Each row was made from one small tree. The marks that hang from a mark follow it in brackets, in the order of their numbers. Every link used is in the known rows. Write each row's tree.
Known rows:
J822(J839 J973): [ 0.75  2.47 -1.10  2.07  2.56  2.85 -1.09  0.57  1.68 -1.16  0.19 -0.26
 -1.90 -0.12  1.23 -1.24  2.05  2.21  0.77 -0.30 -1.66  1.63  2.33]
J822(J839 J973(J80 J201)): [-0.61  3.13  0.22  2.49  1.78  4.89 -0.98 -0.49  1.70 -1.89  0.01 -0.78
 -2.44 -0.85  1.88 -1.04  2.00  2.81  0.95 -0.99 -1.64  1.75  1.87]
J822(J839 J973(J80(J752))): [ 0.25  2.78 -0.46  1.69  2.51  3.27 -1.01 -0.77  1.72 -1.68  0.53 -0.59
 -1.63 -1.18  1.30 -1.33  1.82  3.31  0.99 -0.44 -0.98  1.78  2.24]
J832(J752(J822(J839)) J996): [ 1.04  2.30 -1.53  0.88  0.31 -1.86 -0.66  2.89 -0.38 -0.14 -0.19 -0.13
 -1.94  0.07 -1.10 -1.40  1.66  0.74  0.38 -0.05  0.36  1.18  1.20]
J822(J839 J973(J201)): [ 0.27  2.75 -0.36  2.56  2.21  4.40 -0.66  0.22  1.88 -1.46  0.15 -0.39
 -2.06 -0.11  1.81 -1.17  1.90  1.80  1.14 -0.99 -1.63  1.71  1.93]
J839(J201 J822(J973)): [ 1.31  2.35 -1.44  3.98  1.53  4.00 -1.13  0.51  2.42 -1.32 -1.57 -1.42
  0.46 -1.13  1.59 -1.54  0.98  1.01  0.67 -0.95 -2.75  1.07  1.30]
J80(J752(J822(J839(J201)) J832) J973): [ 2.73  2.78 -1.04  0.85  2.16  0.43  1.21  0.34  2.18 -0.43  2.14 -0.59
  0.81 -0.32  1.20 -2.02  0.41  3.34  1.92 -0.47  1.43  1.89  0.97]
J832(J996): [ 1.29  2.05 -2.51  2.09  2.48 -0.89 -0.54  2.91 -0.04 -0.81  1.06 -0.74
 -1.76  0.63 -0.20 -1.92  1.49 -1.25  1.23  0.09 -1.50  1.69  0.42]
J80(J752 J839 J973): [ 2.58  2.84 -0.62  0.39  1.91 -0.05 -0.76  0.52  0.94 -0.91  2.73 -0.36
 -0.70 -0.70  1.73 -1.75 -0.08  3.19  1.61 -0.45  1.40  1.51  0.58]
J839(J201(J752 J973)): [ 0.75  2.64  0.55  3.35  3.78 -0.81 -1.16  0.65  2.05 -1.06 -1.14 -1.35
 -0.94  0.46  1.58 -2.52  0.55  0.11  1.69 -0.25 -1.33  1.35 -0.02]
J839(J201(J973(J80(J752(J832)))) J822): [ 1.28  2.94 -0.29  3.59  2.10  3.34 -1.53 -0.05  1.35 -1.62 -0.79 -2.00
  0.82 -1.63  2.02 -2.35  0.59  1.63  0.94 -0.43 -1.33  1.25  0.00]
J832(J752(J822(J839 J973(J201))) J996): [ 0.85  2.67 -1.31  1.42  0.25  0.40 -0.29  2.53  0.31 -0.30 -0.35 -0.46
 -1.86 -0.31 -0.46 -0.98  1.64  0.59  0.45 -0.60 -0.04  1.23  1.21]
J832(J752(J822(J839 J973)) J996): [ 1.06  2.50 -1.63  1.15  0.38 -0.38 -0.53  2.72  0.21 -0.15 -0.47 -0.40
 -1.69 -0.29 -0.71 -1.02  1.71  0.78  0.23 -0.31  0.02  1.19  1.39]
J832(J752 J996): [ 1.05  2.65 -2.26  1.43  0.82 -2.27 -1.04  3.30 -1.09 -0.58  1.10 -0.31
 -2.43  0.62 -1.09 -1.35  0.93 -1.42  0.37 -0.16 -0.24  1.23  0.71]
J839(J201 J822): [ 1.27  2.04 -1.17  3.53  1.38  1.98 -1.39  0.78  1.62 -1.30 -1.23 -1.08
  0.07 -0.67  1.05 -2.11  0.95  0.88  0.85 -0.54 -2.21  1.04  1.06]
J832(J752(J822) J996): [ 1.07  2.46 -1.82  1.00  0.37 -2.58 -0.59  3.35 -0.28  0.07 -0.31 -0.38
 -2.11  0.39 -1.12 -1.41  1.30 -0.38  0.45 -0.07  0.31  1.17  0.73]
J832(J752(J80 J822)): [-0.20  2.87 -0.91  0.51  0.85 -5.72 -2.27  1.82  1.97  0.31 -0.76 -0.15
 -3.03  0.56 -0.44 -1.42  1.09  1.36  0.49 -0.47  0.90  1.06  1.01]
J201(J752(J80) J973): [ 0.75  3.00  0.57  2.26  4.88 -3.47 -3.00  0.89  3.55 -0.66  0.73 -1.46
 -3.34  0.91  2.23 -2.39  1.09  1.07  1.91  0.22 -0.66  1.57 -1.52]
J752(J80 J832(J996)): [ 0.64  3.08 -3.39  1.90  3.67 -4.25 -1.76  2.48  2.00 -0.23  3.15 -0.74
 -1.10  0.30  0.82 -1.90  0.69 -0.52  1.14 -0.18 -0.19  1.87 -0.23]
J832(J752): [ 0.46  2.89 -1.15  1.14  0.67 -3.27 -1.80  2.30 -0.40 -0.51  0.49  0.16
 -3.39  1.20 -0.57 -1.53  0.66 -0.30  0.28 -0.11  0.34  1.09  1.28]
J201(J752 J973(J80 J822(J839))): [ 0.19  3.40  2.52  2.19  3.74  2.88 -2.21  0.18  1.61 -1.68 -0.40 -1.47
 -4.23  0.23  2.70 -2.41  1.60  3.22  1.27  0.13 -0.28  1.73 -0.51]
J822(J839): [ 0.67  2.06 -0.78  1.50  2.39 -0.07 -1.39  0.97  0.41 -1.10  0.69  0.21
 -2.44  0.68  0.43 -2.10  1.96  2.04  1.10  0.18 -0.93  1.61  1.97]
J80(J839): [ 0.83  2.65 -0.82  1.22  1.81 -1.48 -2.20  1.70  0.07 -0.68  0.50  0.13
 -2.34  0.20  1.28 -1.97  0.71  1.41  0.79  0.16  0.16  1.23  1.08]
J822(J839 J973(J80 J201(J752(J832)))): [-0.24  3.40  0.45  2.77  2.33  4.37 -0.88 -0.61  2.20 -1.84  1.10 -0.68
 -2.68 -0.56  2.37 -1.23  1.56  2.73  1.32 -0.70 -1.10  1.81  1.26]
J201(J752(J832(J996)) J973(J80 J822)): [ 0.85  3.93  1.03  2.66  4.01  2.41 -1.36  1.48  1.02 -1.36  1.22 -1.81
 -3.29  0.25  2.77 -2.42  0.78  1.21  1.21  0.29  0.18  1.89 -1.46]

Write each row's tree:
[-0.40  3.32  1.03  1.54  2.37  4.48 -0.28 -0.95  0.36 -1.98  0.27 -0.70
 -1.64 -1.29  1.53 -2.35  0.91  3.73  0.78 -1.08  0.63  2.01  2.02]
J973(J80(J752(J832)) J822(J839(J201)))
[ 0.49  2.88 -1.23  0.92  2.55 -3.51 -2.97  1.21  2.64 -0.45  1.48 -0.76
 -2.00 -0.27  1.58 -1.33  0.86  2.94  1.09 -0.65 -0.24  1.42  0.27]
J752(J80(J839 J973))
[ 2.51  2.39 -0.80  0.51  1.99 -0.66  0.70  0.69  2.39 -0.35  1.15 -0.80
 -0.75  0.19  0.74 -1.84  0.78  2.71  2.04 -0.56  0.85  1.80  0.57]
J80(J752(J822) J973)
[ 1.47  3.16  0.13  0.89  1.23  2.91 -1.34  1.87  0.27 -0.92  0.83 -0.57
 -2.46 -0.12  2.29 -1.30  0.67  3.65  0.51 -0.71  0.30  1.40  0.92]
J80(J839 J973(J822))
[ 0.10  3.27  0.03  1.21  1.75 -0.77 -0.93 -0.41  0.82 -0.98  0.21 -0.63
 -0.47 -1.58  1.35 -2.27  0.13  2.89  1.18 -0.26  1.48  1.51  1.07]
J973(J80(J752(J822 J832) J839(J201)))
[ 0.77  3.40 -2.29  1.59  2.71 -3.21 -3.30  1.51  2.23 -0.31  2.78 -0.37
 -1.26 -0.57  2.14 -1.92  0.33  1.91  0.71 -0.02  0.68  1.39 -0.01]
J752(J80(J839(J822)) J832)
[ 1.47  2.44 -0.43  3.76  2.07  2.99 -1.75  0.75  1.54 -1.33 -1.72 -1.84
  0.42 -0.94  1.82 -2.28  1.03  1.07  0.82 -0.41 -2.21  1.07  0.11]
J839(J201(J973) J822)
[-0.19  2.51  0.81  1.96  3.01  2.20 -1.27  0.40  1.83 -1.24 -0.86 -0.40
 -2.76  0.16  1.50 -2.21  1.55  2.79  0.86 -1.14 -0.81  1.69  1.85]
J973(J822(J839(J201(J752(J80)))))
[ 1.76  3.04 -2.73  2.00  2.04  0.38  0.68  2.93  1.81  0.33  0.43 -0.80
 -0.30  0.15  1.06 -1.50  1.13  0.09  0.99  0.09  0.06  1.78  0.62]
J752(J822(J973) J832(J996))
[ 0.13  2.98 -0.27  1.32  2.11 -0.31 -0.39 -0.49  1.11 -1.11  0.40 -0.65
 -0.88 -0.93  0.66 -2.33  0.76  2.63  1.40 -0.24  0.83  1.78  1.28]
J973(J80(J752(J822(J839(J201)) J832)))
[ 3.14  2.66 -1.66  0.67  2.16  0.58  1.31  1.09  1.64 -0.39  3.02 -0.67
  0.52 -0.33  0.93 -1.88  0.71  2.86  1.93 -0.20  1.40  2.01  0.52]
J80(J752(J822(J839) J832(J996)) J973)
[ 1.62  3.16 -0.71  2.49  1.38  2.43 -2.23  1.14  1.46 -0.99  1.26 -0.36
 -1.86 -0.73  2.79 -1.61  0.50  1.97  0.80 -0.12 -0.18  1.10  0.23]
J80(J839(J822(J973(J201(J752(J832))))))
[ 2.86  3.10 -1.89  1.08  2.69 -0.37  0.50  1.02  1.29 -0.79  4.01 -0.60
 -0.43  0.46  1.21 -1.91 -0.11  1.30  1.86 -0.32  1.05  1.98  0.35]
J80(J752(J832) J973)
[ 1.65  2.43 -0.20  0.27  2.01 -1.94 -0.87  0.37  1.43 -0.20  0.20  0.14
 -1.01 -0.73  1.19 -2.43  0.40  2.65  1.60 -0.10  2.14  1.39  1.07]
J80(J752(J822) J839)
[ 1.69  2.53 -2.10  1.40  1.88 -0.56  0.36  2.54  0.77  0.12  1.03 -0.14
 -0.54  0.22  0.53 -2.12  1.61  1.52  1.12  0.54  0.62  1.78  0.98]
J752(J822(J839) J832(J996))
[ 1.13  3.11  0.77  2.29  4.24 -2.45 -3.68  0.72  3.39 -0.75  0.74 -1.42
 -2.96  0.07  2.93 -2.33  0.94  2.21  1.63  0.27 -0.28  1.28 -1.67]
J201(J752(J80(J839(J822))) J973)
[ 0.23  2.77 -0.42  1.37  1.37  0.20 -0.85  1.15  2.31 -0.18 -2.19 -0.78
 -1.93 -0.45  1.17 -1.40  1.62  2.59  0.87 -0.19 -0.27  1.43  1.34]
J752(J822(J973(J80(J839))))
[ 0.72  3.07 -0.41  1.76  2.05  0.09 -0.21  1.00  1.41 -0.19 -0.60 -0.55
 -0.06 -0.25  1.27 -2.31  1.22  2.83  1.01  0.31  0.67  1.65  1.17]
J752(J822(J839(J201(J973(J80)))) J832)
[ 1.63  3.04 -0.04  1.98  1.73  1.27  0.10  1.30  2.18 -0.87  1.94 -0.70
 -2.34  1.04  1.86 -1.52  0.95  2.12  1.89 -0.53 -0.28  1.75 -0.03]
J80(J973(J201(J752(J822(J839) J832))))
[ 0.91  3.41 -0.35  1.90  3.34  0.60 -1.32  1.04  0.21 -1.31  0.96 -1.75
 -1.41 -0.42  1.46 -2.35  0.91  0.65  1.28  0.25  0.03  1.85 -0.66]
J201(J973(J80(J752(J832(J996)))))
[ 1.50  2.95  0.01  1.85  2.14  3.26 -0.17  1.30  1.31 -1.14  1.26 -0.74
 -1.94  0.56  1.81 -1.60  0.95  3.11  1.01 -0.79 -0.56  1.76  1.09]
J80(J973(J822(J839(J201(J752(J832))))))
[ 0.33  2.74  0.57  2.16  2.73  3.30 -0.58  0.80  0.95 -1.27 -0.22 -0.20
 -2.42  0.46  1.59 -2.30  1.24  2.24  0.77 -0.78 -0.41  1.73  1.92]
J973(J822(J839(J201(J752(J832)))))
[ 1.08  3.24 -0.72  1.93  3.84 -2.92 -1.66  1.31  3.48 -0.47  2.99 -0.60
 -3.26  1.23  2.06 -1.96  0.43  1.55  1.72 -0.23  0.19  1.78 -0.53]
J201(J752(J80(J973(J822)) J832))
[ 1.73  2.71 -1.18  1.42  2.73  0.17  0.75 -0.03  2.44 -0.36  0.95 -0.24
  0.43 -0.56  1.09 -2.26  0.56  1.89  1.71 -0.42  1.22  1.84  1.61]
J80(J752(J822(J839(J201) J973) J832))
[ 0.32  2.41 -1.73  0.68  0.94 -3.96 -1.65  2.35  1.12  0.07  0.04 -0.40
 -1.96 -0.36 -0.92 -1.27  1.72  1.37  0.48 -0.36  0.38  1.21  0.86]
J832(J752(J80 J822(J839)) J996)
[ 1.20  3.16 -3.09  1.90  2.74 -2.61 -2.82  2.19  1.75 -0.33  3.26 -0.70
 -0.58 -0.97  1.80 -1.80  0.47  1.13  0.78 -0.09  0.29  1.50 -0.44]
J752(J80(J839(J822)) J832(J996))
[ 0.28  3.21 -0.95  1.35  2.44 -1.01 -0.91  0.15  0.46 -1.35  1.88 -0.63
 -1.96 -0.23  0.67 -2.27  0.49  1.16  1.33  0.09  0.61  1.89  0.78]
J973(J80(J752(J832)))
[ 0.45  3.13 -1.35  1.45  2.48 -0.65 -0.71  0.45  0.25 -1.40  2.14 -0.83
 -1.65 -0.43  0.55 -2.19  0.57  0.80  1.39  0.02  0.42  1.92  0.54]
J973(J80(J752(J832(J996))))
[-0.68  2.90  1.48  1.43  2.24  4.50 -0.60 -1.17  0.59 -2.09 -0.74 -0.82
 -2.07 -1.36  1.25 -2.29  1.29  3.99  0.85 -1.18  0.07  1.92  2.19]
J973(J80(J752) J822(J839(J201)))
[ 0.74  3.09 -2.37  0.99  2.55 -4.46 -1.63  2.44  2.69  0.75  1.15 -0.55
 -0.41 -0.78  1.38 -1.86  0.84  2.01  1.02 -0.04  1.37  1.56 -0.15]
J752(J80(J839) J822 J832(J996))
[ 1.61  2.93 -1.75  2.71  1.48  3.61 -1.54  0.55  1.89 -1.40  0.94 -1.17
 -1.31 -1.04  1.82 -1.51  1.10  1.71  0.72 -0.15 -1.24  1.45  0.62]
J839(J822(J973(J80(J752(J832)))))
[ 2.17  2.58 -2.03  1.02  2.74 -1.81  0.82  1.39  1.45 -0.12  1.82 -0.33
 -0.26  0.14  0.39 -2.52  0.48  0.17  1.89  0.04  1.47  1.94  0.55]
J80(J752(J822 J832(J996)))
[-0.67  3.51  1.27  2.36  1.74  0.82 -0.65 -0.11  1.96 -1.38  0.78 -0.68
 -3.60  0.25  1.94 -2.05  1.04  2.04  1.87 -0.37  0.20  1.80 -0.09]
J973(J80 J201(J752(J822(J839) J832)))
[ 1.74  2.45  0.30  4.02  2.58  2.21 -1.89  0.41  2.52 -1.37 -1.14 -1.78
 -0.40 -0.54  2.22 -2.45  0.80  1.26  1.33 -0.18 -2.00  1.04 -0.51]
J839(J201(J752 J973) J822)
